Each row was made from one small tree. The marks that hang from a mark follow it in brackets, in alphabetical order. Every link used is in the known rows. Write each row's tree.
(in the rows, 128 means zero)
Known rows
sonovod(robi(tadav)): [116 109 101  89 121 112 128 107 114 119 139 133 113  95 112 152 137 151
 103 112 180 115 154 115 126 153 147 106 138 123 132 133 139 134 143 113
 124 136 171 140 150]
raso(gugut(derir nesen setodi tadav)): [129 120 108 106 109 104 131 100  87 126 130 161 120 103 135 137 125 159
 106 122 157  57 146 115 152 154 187 111 126 127 155 131  44 141 117 142
 111 138 188 117 161]
raso(gugut(derir(bivup) tadav)): [114 114 107 102 109  99 129 101 104 121 134 131 104 124 117 142 126 152
 105 120 171 108 163 110 130 145 177 101 111 124 145 127 101 149 125 134
 112 127 191 130 145]
robi(tadav(gugut(derir(bivup)))): [121 103 107  91 108 105 125 109 116 111 140 144 106 112  98 146 130 155
 106 110 173  88 168 102 142 153 164 107 138 128 147 126 107 152 128 122
 125 119 157 135 148]
raso(gugut(nesen setodi(rofipi))): [100 121 102 113 115  96 126 106 108 120 134 147 108  87 143 135 131 164
  94 127 130  89 150 118 116 165 177 112 128 112 142 129  27 129 124 131
 135 152 177 119 161]
karol(gugut(nesen tadav)): [123 123 108 101 107 105 130  98  97  98 128 157 106 124 106 137 142 150
 117 122 180 111 145 110 132 147 170 115 128 135 141 132  71 140 132 131
 117 138 173 138 166]
gugut(derir(bivup) nesen setodi(rofipi) tadav): [128 118 107 122 102  99 130 106  91 113 130 142 146  91 151 140 134 173
 110 130 164  56 155 121 165 159 194 117 113 112 152 125   5 151 131 155
 106 131 165 109 167]
robi(lupur): [117 109 104  97 110 105 123 116 103 128 124 150 111 106 121 146 120 133
 103 101 148 155 145 125 136 157 145 126 127 116 126 128 103 136 151 127
 138 149 157 141 143]
piguva(pafu(debo lupur(robi(tadav)))): [118 101 107  90 114 106 130 115 114 101 142 145  96  86 118 158 144 159
  82 108 152 140 156 103 157 163 139 114 137 129 145 125 120 136 170 133
 116 146 140 139 153]
vuneva(rofipi(setodi(gugut(nesen)))): [ 89 132 107 114 113 104 128 108 113 106 126 162 117  96 133 138 130 153
 101 123 109  70 146 138 137 176 182 125 132 109 135 130  51 137 138 139
 137 136 210 141 154]
karol(gugut(nesen setodi tadav)): [131 124 108 107 109 106 129  95  87  97 127 160 107 109 117 138 144 157
 113 123 171  75 146 113 134 154 176 120 132 129 144 132  38 138 125 139
 115 142 170 121 169]
talem(kufume): [132 105 104 101 117  99 120 107 124 129 140 137 106 101 131 154 137 148
 106 108 148 116 153 115 112 144 163 122 133 117 136 124 130 143 152 123
 139 140 199 144 153]
setodi(rofipi): [ 95 114 100 105 114 100 127 115 120 112 132 139 106  91 133 143 137 162
 118 114 143 145 152 119 120 160 156 112 128 108 126 125  93 137 145 129
 138 147 162 142 150]
setodi(gugut(tadav) rofipi): [ 93 129 100 102 109 105 121 103 120  92 134 141  85  92 115 143 154 150
 126 118 148 138 153 106 119 173 163 101 109 115 125 126  65 139 135 141
 129 138 194 141 153]
fepo(kufume robi(lupur)): [131 114 104  96 115 115 112 119 114 149 140 145  99  90 117 156 110 133
  90 102 150 156 145 111  97 139 145 122 122 103 134 123 131 146 164 133
 130 161 184 140 145]
bivup(derir(gugut(nesen setodi tadav))): [130 119 108  98 114 107 128 103  88 134 132 145 114 115 138 136 130 161
 117 118 162  95 147 118 142 161 161 125 135 134 145 129  43 141 120 136
 116 152 161 121 170]
rofipi(setodi): [104 119 104 101 120 102 127 100 106 117 129 145 110  93 141 147 123 156
 105 115 138 132 159 129 119 160 164 123 142 108 136 125 111 139 148 129
 135 151 179 142 149]
raso(gugut(derir tadav)): [115 116 106  96 111 104 131 103 101 121 134 151 100 116 114 141 127 150
 117 113 164 110 151 110 135 148 171 102 122 129 143 129 108 144 123 135
 115 133 193 137 146]
rofipi(setodi(gugut(derir(bivup) nesen tadav))): [113 127 109 112 105 103 120  95 101 107 125 149 122 102 131 139 126 150
 102 127 152  96 162 122 150 164 191 113 112 113 151 125  49 150 142 144
 115 128 209 132 161]
fepo(kufume robi(tadav(gugut))): [133 115 104  82 118 116 116 109 127 132 159 144  83  89  99 160 129 150
  97 109 166 109 160  87  88 140 151 107 140 120 146 123 143 151 143 125
 128 148 180 141 150]
rofipi(setodi(gugut(derir nesen tadav))): [112 129 109 106 108 107 122  96  98 108 124 168 117  96 130 138 125 149
 112 121 147  95 152 123 156 167 186 113 122 116 149 127  54 145 138 146
 117 134 210 139 163]
karol(gugut(nesen setodi(rofipi))): [103 118 103 117 111 100 125 108 103  96 126 165 107  93 121 131 139 166
 105 121 145  92 145 120 122 163 174 116 133 114 136 129  17 132 131 134
 131 145 167 123 169]
gugut(nesen setodi): [126 115 104 110 115 107 125 108  93 124 125 148 129  94 148 141 134 165
 106 122 144  84 151 122 140 160 169 130 141 113 146 129  59 135 141 131
 128 149 154 121 168]
robi(lupur tadav(gugut(nesen))): [132 115 109  86 101 105 124 108 110 121 135 165 114 107 101 144 122 130
  95 107 167  96 145 107 151 161 155 122 140 138 142 131  64 136 132 121
 139 142 148 136 151]
pafu(lupur(robi)): [111 113 104  99 111 116 114 123 112 119 132 137  98 117 110 158 127 155
  80 112 150 175 157 125 129 163 151 107 143 105 135 122 139 139 173 121
 123 144 163 143 159]
sonovod(robi(tadav(gugut(nesen setodi)))): [127 114 103  95 115 112 123 100 108 118 138 144 125  93 111 147 139 160
  94 121 176  60 158 111 129 169 163 111 146 124 148 132  75 136 133 118
 128 136 163 123 160]
fepo(robi): [100 109 104 101 115 112 120 115 112 121 136 134 103  97 117 151 130 159
 108 115 157 160 156 110 108 144 149 109 129 106 142 127 157 146 158 130
 120 156 168 144 147]
robi(lupur(pafu) tadav): [125 110 103  89 111 105 127 109 103 122 138 148  97 100 121 151 136 109
  98  94 151 110 137 112 153 157 135 135 140 139 135 130  89 134 134 127
 125 145 138 137 138]
lupur(pafu robi): [109 115 101 107 117 111 115 115  96 124 134 123  90 117 128 155 134 142
  92 116 147 150 150 122 116 168 155 126 135 124 144 126 126 141 163 127
 114 144 147 141 161]
vuneva(rofipi(setodi(gugut))): [ 84 129 104 109 117 105 128 107 116 103 129 156 102  94 125 142 134 151
 104 115 107  85 151 136 125 176 174 122 132 106 127 127  75 139 137 139
 140 136 212 144 144]
robi(lupur(pafu(debo)) tadav(gugut)): [128 105 108  83 105 100 129 100 111 120 133 160 105 105 105 148 137 122
  88 100 152  92 149  92 145 177 135 135 137 147 141 129  79 136 138 129
 135 151 127 135 132]
derir(bivup gugut(setodi(rofipi) tadav)): [122 119 100 105 114 100 123  98 111 109 137 109  94 104 141 153 146 168
 111 128 162  92 172 109 107 167 173 110 119 130 135 121  34 151 117 138
 120 140 167 113 159]
sonovod(robi(tadav(gugut(nesen setodi(rofipi))))): [113 116 101  99 113 107 124 103 116 112 141 144 125  81 115 145 140 167
  95 124 170  62 156 112 125 174 167 107 140 121 144 131  50 135 131 123
 132 138 164 121 161]
vuneva(rofipi(setodi(gugut(derir nesen)))): [ 91 127 108 116 110 105 129 114 110 111 122 176 125  94 128 134 122 156
 105 118 111  58 143 140 157 175 189 121 131 107 139 129  46 143 137 145
 131 126 215 142 154]
pafu(debo lupur(robi(tadav)) piguva): [123 108 110  85 109 123 133 121 121  93 127 145 100  94 103 164 136 152
  66 116 157 137 161 104 129 176 141 107 127 123 132 121 148 133 181 126
 111 156 124 141 159]
vuneva(rofipi): [101 116 103 105 115 105 136 119 113 116 131 146 116 107 126 144 136 159
 116 113 129  90 146 131 134 159 161 126 136 114 127 130 108 140 138 132
 135 135 174 144 142]
tadav(gugut(derir nesen)): [121 107 108 102 102 107 122 115 107 125 124 167 130 119 110 134 119 163
 117 116 157  93 156 114 152 163 174 116 138 120 155 126  84 149 141 129
 132 127 161 140 160]
sonovod(robi(lupur(pafu))): [112 107  99 103 113 109 119 111 102 131 124 131 120 107 122 147 132 120
  92 103 153 136 144 128 129 170 138 131 128 118 133 130 105 135 157 126
 127 143 156 136 141]

Write each row's tree
[114 110 105 103 114 117 129 116 102 105 121 125  98 102 130 157 138 147
  82 122 143 133 157 110 106 186 148 130 114 130 141 123 138 138 180 135
 108 156 116 140 162]  lupur(pafu(debo piguva) robi)
[120 114 106  88 109 129 123 125 118  91 137 134  86  99 102 167 136 140
  75 111 159 141 158 115 125 167 146 104 136 117 130 120 147 137 169 122
 110 144 134 142 166]  pafu(lupur(robi(tadav)) piguva)
[133 114 104  85 123 117 120 113 122 137 156 139  87  81 114 161 128 148
  97 108 166 121 152  95  97 129 147 110 138 116 140 126 153 146 147 125
 120 151 184 142 152]  fepo(kufume robi(tadav))
[115 110 103  99 107 113 126 117 101 109 121 137 101 103 129 149 136 107
  99  99 134 125 144 121 128 174 135 141 123 124 130 123 101 136 155 136
 124 151 121 139 145]  robi(lupur(pafu(piguva)))
[114 110 105  93 110 111 121 112 107 123 144 142  97  92 113 155 131 116
  91 100 157 130 140 104 133 149 133 124 134 129 145 129 119 142 144 135
 113 157 147 138 136]  fepo(robi(lupur(pafu) tadav))
[131 105 107  86 108 110 139 110 108 106 125 150 104  88 121 152 141 111
  90 100 147  95 144 101 143 173 129 139 122 142 131 127 101 130 151 135
 118 157 108 136 140]  robi(lupur(pafu(debo piguva)) tadav)
[115 116 103 101 112 109 117 119 107 111 143 157  90  85 107 152 120 173
  90 115 162  95 154 117 132 173 178  98 138 124 143 125  69 145 138 132
 120 132 166 127 165]  lupur(robi(tadav(gugut(derir setodi(rofipi)))))
[113  96 106  96 112 101 134 111 116 102 130 147 113  91 131 146 151 158
 102 104 134 138 159 103 157 163 132 126 136 117 143 123 118 136 166 139
 129 149 139 139 143]  piguva(pafu(debo lupur))
[119 110 102  88 108 118 123 108 113 105 135 135 103  99  98 153 141 112
  86 103 167  89 152 110 120 183 136 123 130 134 136 127  99 137 144 124
 123 137 131 135 144]  sonovod(robi(lupur(pafu(piguva)) tadav(gugut)))
[ 99 120 107 110 110 106 118 106 105 113 119 171 117  94 130 134 116 151
 105 117 131 108 152 129 149 169 181 114 128 105 146 127  63 141 145 136
 128 134 208 142 162]  rofipi(setodi(gugut(derir nesen)))
[125 118 109  94 111 107 129 106  97 134 132 143 114 128 127 136 128 155
 122 118 171 127 148 115 141 154 156 120 132 138 144 130  74 143 127 130
 117 148 163 137 166]  bivup(derir(gugut(nesen tadav)))
[119 103 106  92 107 111 117 121 113  99 149 155  89  97  98 154 134 151
  91 100 156 120 157 110 164 162 152 106 148 126 154 121 106 148 152 135
 117 120 154 139 158]  piguva(pafu(lupur(robi(tadav(gugut(derir))))))
[129 121 106 114 104 103 133 108  89 116 128 166 142  82 150 138 132 173
 122 122 157  56 142 122 173 163 187 117 124 116 150 127  14 145 129 156
 109 138 168 115 167]  gugut(derir nesen setodi(rofipi) tadav)
[129 123 103 110 108  99 124  98 106 113 134 116 113 107 149 148 142 168
 108 137 164  74 167 111 120 167 183 114 122 134 145 123   4 149 120 140
 117 141 167 110 171]  derir(bivup gugut(nesen setodi(rofipi) tadav))
[112 101 106 100 113 105 127 117 111 106 133 142 103  95 124 154 140 163
  82 111 141 158 158 111 148 168 141 118 131 117 145 122 122 138 180 137
 120 148 142 140 155]  piguva(pafu(debo lupur(robi)))
[113 110 107  89 109 111 122 115 111 123 142 149  99  87 105 154 120 131
  93 103 167 146 143 107 130 141 140 111 130 121 138 130 131 141 147 130
 120 158 161 140 139]  fepo(robi(lupur tadav))
[115 107 109  95 108 122 129 123 118  99 117 139 107 102 111 161 132 157
  68 119 145 159 164 112 120 182 145 112 121 111 132 118 149 134 195 130
 115 159 126 142 161]  pafu(debo lupur(robi) piguva)
[114 111 105 113 103 103 122 114 105 116 126 171 132  90 126 132 126 178
 112 119 140  64 154 117 149 177 184 117 137 110 153 124  20 145 133 141
 135 132 161 121 164]  tadav(gugut(derir nesen setodi(rofipi)))
[140 115 105  86 116 116 117 116 118 143 151 151  90  81 108 160 115 127
  85  98 163 131 141 102 108 133 142 117 131 118 134 126 129 143 151 129
 124 157 180 140 145]  fepo(kufume robi(lupur tadav))
[137 118 106  99 107 105 124  98 107 122 131 113 112 135 135 150 138 156
 113 134 181 106 168 106 123 152 172 113 121 144 148 126  68 153 128 127
 115 134 167 129 168]  derir(bivup gugut(nesen tadav))
[100 123 106 117  99 101 120 109 113 101 128 144 118 102 121 135 139 155
 116 128 158 106 156 112 153 166 186 100  97 113 142 126  26 149 138 147
 115 121 196 130 164]  setodi(gugut(derir(bivup) nesen tadav) rofipi)
[104 112 104 108 115 101 125 115 102 133 131 150 113  99 142 130 126 168
 110 117 139 109 147 124 132 169 159 122 137 121 138 127  23 136 125 132
 131 154 158 123 169]  bivup(derir(gugut(nesen setodi(rofipi))))
[ 94 137 106 106 115 106 132  99 110  97 133 153 103  97 125 145 143 149
 111 118 122  73 149 131 131 174 179 119 127 114 129 128  69 143 131 147
 129 136 215 141 144]  vuneva(rofipi(setodi(gugut(tadav))))
[134 109 106  96 112 118 123 116 114 134 131 141 102  82 125 158 126 121
  80 104 136 127 147  98  93 161 134 138 111 115 138 119 129 143 175 144
 117 170 143 137 143]  fepo(kufume robi(lupur(pafu(debo piguva))))
[113 109 104 105 116 106 124 111  98 126 125 132 103 111 130 153 132 154
  85 120 146 144 153 112 119 175 151 129 126 129 145 127 129 139 174 131
 114 154 138 140 156]  lupur(pafu(debo) robi)
[107 107 101 114 114 102 127 121 102 116 125 162 118  74 139 138 127 173
 116 108 132  91 149 126 149 167 171 114 132 102 136 124  54 142 135 144
 126 138 166 123 153]  gugut(derir setodi(rofipi))
[112 109 105 121 102  99 119 111 107 115 127 149 137  98 129 135 126 178
 101 126 146  63 166 117 142 174 189 116 126 107 155 122  14 152 134 140
 131 127 156 114 163]  tadav(gugut(derir(bivup) nesen setodi(rofipi)))
[104 115 100 104 112 102 120 107 114 106 135 146 103  89 122 143 141 172
 110 116 136  95 163 112 108 181 166 115 139 110 137 122  55 141 131 134
 145 145 155 124 152]  tadav(gugut(setodi(rofipi)))
[122 110 105  94 117 107 129 108 103 121 136 137  95 103 123 157 138 147
  81 117 158 119 150 103 131 169 148 124 133 143 145 130 126 136 160 127
 108 151 135 139 155]  lupur(pafu(debo) robi(tadav))
[127 106 108  82 103 110 135 105 114 100 128 155  99  97 103 151 142 114
  86 101 150  80 153  91 133 186 133 135 126 147 138 125  88 136 146 134
 128 152 105 136 139]  robi(lupur(pafu(debo piguva)) tadav(gugut))
[118 111 108 106 106 103 127 104  99  95 126 147 101 128  96 138 134 153
 115 114 184 114 158 112 137 143 173 105 115 125 140 127  91 153 131 137
 108 120 181 134 152]  karol(gugut(derir(bivup) tadav))
[137 116 110 101 103 109 133 109  91 125 124 163 141 113 132 140 126 159
 127 119 175  91 143 118 177 147 177 117 127 127 152 130  83 148 138 142
 108 132 171 137 164]  gugut(derir nesen tadav)
[123 108 111  82 104 122 130 117 126  89 130 147  97 101  90 163 138 157
  65 117 160 126 168  96 121 186 144 105 129 126 137 119 138 137 177 126
 118 153 120 140 159]  pafu(debo lupur(robi(tadav(gugut))) piguva)
[107 112 106 108 106 110 115 119 106 116 118 168 113 108 113 131 127 148
 117 114 142 119 148 116 157 163 171 109 121 112 144 129  75 140 146 131
 125 125 193 143 165]  setodi(gugut(derir nesen))
[ 87 122 101 112 108 104 117 114 122 103 127 151 103  93 123 134 142 153
 112 123 131 135 150 114 127 175 168 106 116 108 131 127  43 133 145 132
 138 140 188 141 166]  setodi(gugut(nesen) rofipi)
[118 110 106 102 117 106 123 112  94 138 127 148 113 112 138 132 122 162
 109 115 145 108 149 123 136 163 156 127 142 125 143 128  49 137 127 127
 127 152 157 124 169]  bivup(derir(gugut(nesen setodi)))
[105 105 102 121 112  98 123 117 104 115 127 140 123  84 141 140 128 174
 103 117 140  90 162 125 143 163 176 113 120  97 138 121  48 148 137 142
 123 131 163 115 152]  gugut(derir(bivup) setodi(rofipi))
[118 122 106 104 113 103 129 106  95 127 134 145 115 103 142 134 132 166
 118 121 156  95 146 119 138 166 165 120 132 131 141 128  17 140 118 142
 120 153 162 120 169]  bivup(derir(gugut(nesen setodi(rofipi) tadav)))
[141 110 110  94 100 107 123 112  96 124 131 184 125  93 108 140 115 140
  94 102 160  54 142 115 173 165 168 123 143 132 150 129  29 141 124 133
 129 134 154 121 154]  robi(lupur tadav(gugut(derir nesen setodi)))
[117 117 102  95 116 123 125 117 103  97 141 122  76  96 121 163 142 128
  87 114 158 112 151 112 114 170 149 122 131 139 140 124 134 139 155 127
 101 141 120 140 167]  lupur(pafu(piguva) robi(tadav))
[123 119 105  97 109 111 116 109 102 117 145 137  93 117 112 154 134 141
  85 121 164  98 151 107 130 171 164 122 147 146 158 129  89 143 145 122
 114 136 139 136 168]  lupur(pafu robi(tadav(gugut(nesen))))
[123 108 111  92  98 111 119 117 109 127 138 174 119  95  92 146 108 139
  92 106 172 107 144 104 154 149 157 110 132 126 156 130  92 150 143 135
 120 145 163 137 148]  fepo(robi(lupur tadav(gugut(derir nesen))))
[ 92 115 105 112 113 102 114 104 110 106 123 145 104  98 124 139 121 150
  99 115 133 125 168 126 132 167 176 111 118  99 139 122  85 148 146 134
 128 127 207 138 151]  rofipi(setodi(gugut(derir(bivup))))
[134 111 106 110 110 106 128 103  86 115 129 132 125 103 137 148 135 164
 113 118 169  75 163 117 153 153 178 119 119 114 146 124  70 155 132 147
 105 128 167 112 152]  gugut(derir(bivup) setodi tadav)
[120 110 106  97 109 110 114 117 110 116 141 134  93 116  95 155 116 163
  83 120 181 120 166 112 128 159 175  99 130 128 147 126 118 153 147 121
 115 121 163 135 162]  lupur(robi(tadav(gugut(derir(bivup)))))
[133 126 102 101 111 105 127 101 105 117 133 143 108  97 148 146 143 168
 122 129 158  73 153 112 128 170 176 113 134 138 143 125  11 142 116 141
 121 148 170 118 173]  derir(gugut(nesen setodi(rofipi) tadav))
[117 114 107  89 116 108 129 106 100 130 135 137  96 126 120 140 131 153
 125 109 168 142 151 113 128 155 147 117 131 136 135 128 102 144 126 130
 120 148 166 140 155]  bivup(derir(gugut(tadav)))
